Each row comes from the steps of one walk. Every step used is in the known rows, and no mark comes twice. Write the walk behind each row, first mark first.
Known rows
guguzef-puva: -2,13,0,2,-8,-1,8,-15,-6,3,-2,2,5,13,2,-45,-11,-7,-1,-20,-1,-21,1,-8,-6,-22,25
guze-dozek-nazar-puva: 7,22,2,-13,-41,2,-1,0,30,11,14,16,4,39,1,-28,-19,2,-1,-28,1,-26,-21,1,6,-3,25
dozek-nazar-puva-guguzef: 1,5,-2,-5,-20,0,-5,-1,24,0,12,16,8,38,-33,-37,-27,4,-4,-34,-10,-29,-17,-2,8,-16,29
guguzef-dozek: -6,17,6,-7,-13,-10,10,-10,1,3,1,3,28,35,-3,5,-15,5,18,-6,4,-26,-6,3,-2,0,27
dozek-fanag-gofuv: 13,25,-16,-2,27,-29,-8,-9,-48,4,12,12,2,26,-28,-20,-10,5,25,-21,-8,-26,-5,-2,10,7,27
fanag-dozek-guguzef-puva: -5,15,19,-4,-10,6,25,-12,6,-10,13,15,14,25,4,-6,-19,15,-3,-36,-1,-22,-11,-7,1,-27,20
guguzef-puva-nazar-dozek-fanag-gofuv: -5,9,-4,3,-7,-11,10,-17,-16,12,13,8,8,13,-23,-61,-19,-2,-3,-20,6,-24,1,-7,-3,-14,31
zunun-guze-dozek-guguzef-puva: -3,24,16,2,-23,27,17,-19,49,0,17,-2,2,40,10,-21,-12,10,10,-21,12,-25,-2,-5,-2,17,34
puva-guguzef-dozek: -21,12,18,1,-20,-7,7,-17,26,5,9,-2,20,27,-15,-9,-10,18,9,-13,-9,-29,5,-3,5,-3,29
gofuv-tugaz: -1,2,5,4,-12,-10,-10,-16,-27,-17,0,20,-11,47,-1,-4,-30,16,25,-20,-10,-26,5,5,7,5,23
dozek-nazar: 19,7,5,-4,-11,-8,-7,2,-12,4,1,19,11,50,-26,-11,-18,2,12,-28,-2,-30,-20,5,-1,-3,26
tugaz-gofuv: -13,14,-5,-10,-3,-8,-6,-14,-25,-16,-1,10,-1,28,20,12,-13,11,22,-31,-1,-30,-3,0,4,-6,43
nazar-puva: -9,9,-10,-5,-6,1,-2,-12,5,-10,3,5,4,28,7,-49,-23,-2,10,-25,-4,-27,-8,-6,7,-19,29
puva-guguzef: -15,5,16,7,-10,-3,-3,-18,9,-1,7,-2,2,29,-13,-34,-8,19,9,-23,-14,-30,5,-7,8,-5,28
zunun-guze-dozek-nazar: 11,13,4,3,-19,18,2,-11,41,9,13,10,6,55,-10,-1,-24,6,19,-22,12,-31,-7,8,1,21,33
zunun-guze-dozek-guguzef: -1,23,18,2,-24,22,10,-16,46,-4,17,0,1,51,9,-11,-13,16,20,-22,10,-29,-2,-1,2,25,34
dozek-guguzef: 3,23,26,-4,-13,1,6,-11,0,-14,10,1,3,44,4,-25,-2,16,14,-26,-5,-25,-13,-10,0,5,30
guze-dozek: -1,25,15,-5,-27,-1,-1,-12,10,9,7,2,-1,34,19,-22,-5,11,14,-14,-1,-25,-5,-1,5,7,26
nazar-dozek: 3,8,11,-8,-6,-1,-6,-12,-33,8,2,0,12,31,20,-27,-4,22,16,-13,6,-31,-3,-9,3,1,31
tinen-dozek-nazar-puva-guguzef: -4,24,-5,-6,-24,-2,-2,-9,26,15,14,13,4,31,-23,-46,-43,-17,12,-30,-8,-36,-24,-7,7,-9,25
nazar-dozek-fanag-gofuv-tugaz: 12,16,-8,-10,12,-24,-9,-10,-62,8,13,14,2,28,-1,-13,-13,26,22,-18,-1,-30,-1,-6,12,14,30
zunun-guze-dozek-fanag: 3,19,-8,-2,-5,9,4,-14,17,7,14,-1,0,45,5,-20,-19,7,27,-20,11,-26,-2,4,5,25,31
nazar-puva-guguzef-dozek-fanag: -24,14,-14,-13,-14,-8,10,-12,22,-1,16,-2,14,22,-8,-47,-24,5,4,-23,-9,-24,-6,-8,12,-18,31

Which walk is each row?
6,2,-8,-6,-8,3,9,0,7,-3,9,31,18,40,-18,-1,-40,8,0,-41,0,-30,-20,7,8,-33,20	fanag-dozek-nazar-puva
-21,19,-14,-6,-4,-13,6,-14,22,1,20,5,15,17,-24,-35,-22,9,2,-21,-10,-28,-1,-8,14,-12,31	nazar-puva-guguzef-dozek-fanag-gofuv
7,13,-5,-20,3,-15,-4,-7,-58,13,7,-2,9,30,21,-36,-3,16,23,-19,5,-26,-9,-9,6,4,30	nazar-dozek-fanag
-1,23,21,-5,-20,4,15,-12,3,-9,11,-1,3,26,8,-39,-1,4,-1,-28,-4,-20,-11,-14,-6,-9,28	dozek-guguzef-puva
-9,7,21,2,-22,8,26,-15,18,-13,15,16,14,32,-10,-18,-26,12,-5,-39,2,-23,-9,-2,-1,-28,20	fanag-dozek-guguzef-puva-nazar
-9,33,17,-1,-30,1,17,-20,23,3,16,1,0,27,-5,-58,-30,-19,12,-25,-1,-28,-19,-15,-5,-6,24	tinen-dozek-guguzef-puva-nazar
-1,10,0,4,-26,22,5,-14,65,7,19,8,4,47,-16,-22,-28,10,8,-26,7,-32,-4,3,7,11,35	zunun-guze-dozek-nazar-puva-guguzef
5,25,-9,3,5,3,3,-17,15,10,18,7,0,40,-11,-9,-19,11,25,-18,9,-29,3,5,8,27,32	zunun-guze-dozek-fanag-gofuv
2,14,-5,-16,-25,-8,10,3,19,4,7,16,34,42,-22,0,-28,-3,3,-19,5,-28,-19,6,-1,-14,29	guguzef-dozek-nazar-puva
-8,-8,15,2,-25,-2,-1,-18,-10,1,6,5,11,43,-9,-51,-22,12,14,-17,7,-31,-1,-1,1,-2,32	puva-nazar-dozek
-16,15,2,-7,-13,-17,8,-13,5,8,14,-3,18,28,-16,-17,-9,15,13,-16,-9,-25,-1,-4,8,0,29	puva-guguzef-dozek-fanag
3,18,27,-14,-15,2,5,-9,-24,-2,11,-3,11,36,25,-27,4,29,11,-20,5,-29,-9,-15,1,9,34	nazar-dozek-guguzef
6,37,-17,-3,9,-29,-6,-15,-41,11,16,18,-10,27,-19,-21,-37,-12,37,-22,-10,-31,-11,-4,11,12,21	tinen-dozek-fanag-gofuv-tugaz
-2,0,-2,-3,-11,3,9,-4,22,-2,13,28,17,36,-27,-4,-39,14,-5,-42,-4,-31,-16,4,12,-35,21	fanag-dozek-nazar-puva-guguzef
9,31,-7,-6,-10,-22,-5,-10,-17,9,19,18,-10,30,-3,-10,-15,16,18,-19,-8,-23,-3,2,14,20,25	guze-dozek-fanag-gofuv-tugaz
-26,12,-2,-6,-20,0,7,-15,39,-4,12,-1,16,22,-6,-40,-23,8,0,-19,-7,-28,-2,-7,11,-20,32	nazar-puva-guguzef-dozek
0,19,6,-10,-43,5,0,-3,44,13,18,13,2,36,-5,-33,-18,8,-7,-28,-5,-27,-17,-1,10,-6,29	guze-dozek-nazar-puva-guguzef
-7,0,29,-2,-33,2,6,-17,-1,-6,13,3,11,47,-7,-48,-15,17,11,-22,7,-29,-8,-6,-1,3,34	puva-nazar-dozek-guguzef
1,22,-11,-16,-5,-23,12,-6,-27,7,7,2,24,36,-3,-6,-13,3,25,-12,3,-21,-11,1,1,1,25	guguzef-dozek-fanag
-6,3,-5,-4,-15,-7,12,-16,-19,10,8,0,7,19,-6,-68,-19,-4,0,-22,7,-21,-3,-7,-5,-18,30	guguzef-puva-nazar-dozek-fanag
